Each row comes from the steps of one path. Every step used is in the known rows, and no mark comes twice. Write the path behind each row, first mark first.
Known rows:
K/A/M: [  6  20  12  -6  -9  16  -1  -8  -3   8  11  11  -1  11  -7  -8  -3   9
 -10  -6 -22  -5   3   6   9  27 -38  -3  -8  21   5]
Y/M/A/U: [ 42  -8  16   5   1  18  -8   3  -4  11  10   8  15   3  -8  32   2   1
  -8 -12  18   3   3  13   1  32 -37 -21 -16  10   2]
G/C/A/K/T: [-29  14  12  -8  -9  13  10  39  -4   8  10  13   4  10  -8 -31  -1   2
 -15  -7 -45  16   4  14   4   1 -24   3  -5  23  -2]
Y/M/A/X: [ 19  -8  17   5   1   4  -8   4  -6   3  12   8   3   5 -16  30  -1  -1
  -8  10  17  -4   3  19  -1   7 -26 -21 -13  22  -1]
U/A/X: [ 16 -16  21   0 -10  -8  -5  -4  -6  -2  11  11 -14   8 -19   0  10  15
 -11  -2  27  -5   4  22   7  -8  12  -5  -9  13  15]
M/A/U/G: [ 44 -27  21   4 -12  12 -10 -16  -3   7  -2   9  12   5 -13  17   7  -2
  -9 -20  22   8   5  16   1  13 -36  -8 -12  12  -2]
K/T/U/G/C: [-17  -7  13  -7  -9  15  -9  29  -5  -4   4  12 -33   2 -17 -38   2  -5
 -13 -15 -37   6   7   9  -1  -8  14  -3  -1  22  -6]
U/G: [ 10 -11  20   2  -8   6  -9 -12  -4   1  -1  11 -13   4  -7  -4   6   0
  -7  -9 -13   0   4   6   2  -2  -1  -1 -11  13   2]
X/A/K/T/U/G: [-17 -22  27  -2 -11  10  -5  13  -3   4  -2  16 -26  13 -15 -13  -4  -4
 -13 -14  29  20   3  13  13 -11  -6  -6 -13  21  -2]
T/U: [ -3   2  12   1  -6  -1 -11   8  -5   8  14  14 -23   4  -8   5  -3  10
 -12  -6   7  -3   7  -3   2   3   2  -1 -13  22  10]
U/T/K: [ -7  -6   3  -2  -7   1   6  30  -4   7  13   6  15   5 -12  10   8  24
  -6 -13  24  -4   8 -19   2   4 -16  -1 -17   7  11]
T/K/A/U/G/C: [ 46 -14   8  -9  -6  19   5   2  -3   3   2   2  24  10 -13 -31  10   2
 -12 -21 -32 -12   9   0   8   7 -28  -1  -5  -4  -8]
C/G/U/T/K/A: [  0  -4   5   1  -1   7   3  15  -6  17  20   0  30   5 -13  16  -2  26
  -4 -28   3   3   8 -12   9   2 -38  -2 -12   8  18]
T/U/A/X/G: [ 14 -34  24   2  -9  -6 -12 -16  -6  -1   7  15  -7   2 -10  22   7  28
 -12   0  14  -7   5  16   7  -8  13 -13  -8  19  18]
C/G/U/T: [ -6  -9  11   5  -5   4 -11  11  -6  17  18   7  -3   0 -13  14   2  21
  -2 -26  16   8   5  -2   6   1 -22  -4 -11  11  25]
X/G/U/A/K/T: [-18 -26  31  -6  -6  11   0  -3  -6  12   7  14   5   4   3  16   1  26
 -13 -28 -13  26   2  24  10   4   5 -11 -17  19   2]
T/U/G: [  5 -14  19   3  -7   7 -14  -5  -5   2   1  13 -35   3  -7   2   1   2
 -10 -11  -4  -4   6   1   0  -3   6  -4 -11  20   2]
K/T: [-25   9  16  -2 -10  -1   0  24  -4   7  11  11   7   5 -11  -8  -1   7
 -11 -11 -18  20   3   7   4   1   3   0 -10  16   7]
T/U/A: [  8  -9  17   3  -6   5 -10   4  -6   2  15  15 -34   4 -11   6   2  16
 -13 -11  24  -5   6  10   3   5  17  -3 -12  23  16]
C/A/M/Y: [-14  15  18  -1 -13  19   4  -7  -3   9   8  12  29  11  -2  25   5  11
 -15  11 -25   1   6  15  13  33 -36 -13  -7  23   8]
C/G/U/A/K: [  3 -11  26   1  -3  10 -10 -14  -7  15  17   9  -8   6  -9  15   1  23
  -7 -24  25   7   5  20  10   3  -1  -2 -17  19  21]
Y/M/A/K/T/U: [-19   2  17   0   2  18  -7  35  -5   9  11  14 -17   6  -5  32 -14   3
 -12  -9  12  16   4  11  -5  16 -15 -19 -18  39  -5]
T/U/G/C/A: [  5  -6  14   2  -7  17  -5   8  -5  -1   3  13 -31   3 -10 -23   3  -8
 -15  -4 -40 -10   7  11   0  -2 -17  -3  -1  24  -2]
A/X/G/U: [  6 -28  25  -2  -7  -9  -7 -22  -6  13   9  10  14   1  -7  22   6  17
 -11  -6 -17   2   5  14  11  -9 -13 -14 -13   9   2]
M/A/X/G: [ 14 -23  21   3 -12  -8  -9 -19  -5   7   6  10  41   3 -12  33   2  17
 -11  10   8   4   5  17   3  -5 -37 -13 -10  23   5]
K/A/U/G/C: [ 53 -12  11  -7  -8  18  -5  -6  -4   3   0   8  -4   8  -9 -38   7  -4
  -9 -22 -41  -7   5   8   8   9 -30  -2  -1   1  -2]
K/A/X/G: [ 21 -12  17   0  -8  -9  -3 -21  -5   6   3  11  30   7  -2  11  -1  20
  -9   5 -35  -2   2   8  11  -9 -29  -7  -6  12   9]
X/G/C/A: [  4  -2  15   1  -8  12   0  -2  -4   6   8  13  32   1  -1 -13   5  12
 -14   6 -62  -2   4  11   5   6 -35  -4  -4  16   7]
C/G/U/T/K: [-13  -9   9   3  -3   6  -1  18  -5  16  20   1  24   1 -18  22   6  27
  -4 -25  26   2   9 -10   6   1 -21  -4 -16   6  20]
G/C: [  5   7   6  -7  -7   8  -7  12  -5   5  16  10  -5   4 -14 -34   5   5
 -11  -1 -19  -7   7   3   2   3  -7   2  -7  14   5]
Y/M/A: [ 16   3  15   6   3  17  -9   5  -5   6  14   9   5   2  -7  29  -5  -1
  -8   2   9   2   3  12  -3  21 -27 -19 -16  25   0]
U/G/C/A/M/Y: [ -2   3  17  -8 -14  35  -1 -10  -4  -1   0  10  13  10  -8 -12  12  -2
 -15   9 -52  -9   7  21  10  26 -33 -15   0  21  -4]
K/T/U/A: [-19  -5  20   1  -9   5  -5  28  -5   0  13  14 -27   4 -14  -1  -1  15
 -14 -18  10  14   5  16   3   2  26  -3  -8  26  13]
X/G/U/A/K: [ 10 -29  28  -4  -4  10  -5 -25  -6  14   8  13  -3   5   6  24   4  27
 -11 -22  -1   7   4  18  10   8  -4 -11 -21  17   6]

Write each row's path:
[ 33 -18  24   8 -10  10   1 -11  -3   6  -6  11   6   7  -5   6  11  -3
  -9 -19 -21   5   2  15   7   9 -31  -4  -7   2   4]
C/A/U/G
[-28   3  21  -5 -12  20  -3  22  -4  -2  13  16 -33   6 -18  -4   2  16
 -14 -16  11   7   5  20   6  22  13  -9  -7  29  12]
K/T/U/A/M
[ 26  -9   2  -1 -11  13   4  34  -4  10  10  12   3   6 -12 -22  13   9
  -9 -21 -11  -3   4   2   5  14 -48  -3  -2   1  14]
G/C/A/U/T
[ 16 -12   7   4  -9   5  15  32  -3  13   8   6  34   7 -10  20  13  20
 -10 -23  15   1   6  -9   7  15 -45  -3 -12  -5  13]
C/A/U/T/K
[ 22 -27  19  -6 -10   3  -8 -10  -6  -4   9  11  10   3 -15 -18  14  23
 -12   6 -14 -12   4  22   8  -8   3  -9  -2  11  13]
U/A/X/G/C
[ -3 -14   8  -2  -5   2  -4  17  -6  16  16  11 -22   3  -8   7   4  13
  -6 -29  12   5   5  -4   4   5 -19  -6 -16  11   8]
G/U/T
[-21  -8  14 -12  -9  17  -7  28  -5   0   1  14 -40   7 -10 -34   0  -1
 -13 -17 -26   7   7   7   0  -8  10  -2  -7  26 -10]
A/K/T/U/G/C
[ -4  -3  19  -6 -12  22 -11  -7  -5   2  13  14 -13   9  -9  24   6  23
 -15   0  24  -9   9  16  11  32   8 -18 -10  29  15]
T/U/A/M/Y
[-31   5  14  -1  -9   0  -5  31  -5   7  13  14 -16   4 -12  -1  -5   8
 -13 -13  -8  15   6   2   2  -1  10  -2  -9  24   6]
K/T/U
[  3  -7   2  -5  -1   5  10  22  -5  16  17   3   8   9  -8  10  -1  18
  -8 -30   1   0   8 -12   8   5 -35  -4 -16   9   0]
G/U/T/K/A
[ 35 -12  15   2 -10   5  -7  -2  -4  14  10   9  25   5 -14  20   3   7
 -11 -15  33   9   6  12   3  20 -40  -6 -13  13   5]
M/A/U
[-33   4  15  -6  -8   1  -3  31  -5  11  10  16 -23   8  -5   3  -7  12
 -13 -15   1  17   5   1   3  -1   6   0 -15  28   3]
A/K/T/U
[  1  12   9  -1  -7  10   3  14  -5   6  14  11   4   6 -11 -28   4  -1
 -14   2 -41  -5   5  11   3   5 -28   1  -3  18   5]
G/C/A
[  4   1  11  -2  -9  -3   4  14  -6   3  13  10   2   8 -20 -26   8  -1
 -14  10 -30  -9   6  17   6 -10 -27  -3   0  14   4]
G/C/A/X
[  6 -12  26   6  -3   9 -12 -15  -6  10  20   7  -2   0 -15  11   3  19
  -7 -21  16   7   5  22  10   4   4  -4 -11  15  24]
C/G/U/A
[ 49 -15  18   1  -8   9  -4 -16  -3   6  -5   9   2   9  -3  -5   4   1
  -8 -25 -24   1   2   8   9   9 -27  -3  -7   1   2]
K/A/U/G
[ 20 -17   4  -3  -9   3   6  28  -3  12  11   5  25   6 -14  13  14  25
  -7 -27  36  -2   7 -17   5  14 -24  -4 -16  -8  13]
A/U/T/K
[ 28 -28   9  -1 -10   3   8  24  -2  12  11   6  34  12 -24   1  14  16
  -9 -20  74   2   6  -9  17   9 -40  -6 -16 -14  16]
X/A/U/T/K
[ 13 -22   6  -3  -8  -8   7   9  -5   5   5   6  45   8  -6  21   6  35
  -7  -4  -7  -6   5 -11   9 -10 -38  -9  -9   5  12]
U/T/K/A/X/G
[ -1  19   9  -8  -7  16  10   0  -2   7  13   5  25  12 -11   1   1  16
 -12  -4 -12 -10   7  -3   9  26 -37  -2 -12  16   1]
T/K/A/M
[-23  -8  28   0  -5  12  -4   8  -6  12  16   9  -3   5 -13   8  -1  21
  -9 -30  11  26   3  26  11   0   9  -3 -13  20  19]
C/G/U/A/K/T
[-18  -4  22  -5  -9   6   2  20  -5   4   8  14 -12  10  -7  -5   1  17
 -11 -18   9  19   2  19   6   3  14   1 -14  22  10]
U/A/K/T
[-28   7  17  -7  -9   1   2  25  -4  11   8  13  -1   9  -4  -5  -2  11
 -11 -14  -9  22   3   6   5   0  -2   2 -15  20   3]
A/K/T
[ 11 -42  15   0 -10  -4  -8  -5  -7  15   9  10  18   1 -12  39   4  21
  -7 -13  24   8   5  12   3  -4 -50 -21 -13  20   4]
M/A/X/G/U/T
[ 12 -11  15   1 -11  -9  -7  -3  -6   7  12   8  13   7 -22  18   1   5
 -11   6  32   2   6  17   1  -5 -30  -8 -10  25   3]
M/A/X
[ 24  -3  18   6  -9   3   5   2  -3  13   7  11  18   7  -6  11   7   6
 -12 -14 -11   6   3  10   9  15 -36  -2  -8   3  10]
C/A/U
[  9  -7  20  -3  -6   7  -4  -2  -5   6  10  14 -18  10  -4   2   4  19
 -10 -12  26   1   3  13   6   6   5   1 -18  21  12]
U/A/K
[-14   5  18  -1   1  18  -2  29  -5   9   9  11   4   7  -4  24  -9   2
  -9  -7   1  21   1  16  -2  18 -24 -16 -18  31  -6]
Y/M/A/K/T
[-25 -11  21  -4  -9   8  -6  18  -4   4  -2  15 -35   8  -4  -1  -3   4
 -11 -21 -10  16   5   5   1  -7  11  -1 -13  27  -5]
A/K/T/U/G
[  9  -6  11  -6  -7  10  -9  -5  -5   6  10  11  23  -1  -4 -19   6  16
 -10   3 -40  -5   5   3   4   4 -14  -5  -7  12   7]
X/G/C
[  0  -6  15  -3  -6  19  -3   9  -5   3   1  15 -38   9  -4 -20   2  -4
 -14  -7 -32  -8   7  10   1  -3 -22  -1  -7  28  -6]
T/U/G/C/A/K
[-34  12  10  -7  -8  13   6  45  -5   8  12  15 -19   9  -8 -25  -6   3
 -18  -9 -36  11   6  10   2  -1 -17   0  -5  31  -1]
G/C/A/K/T/U
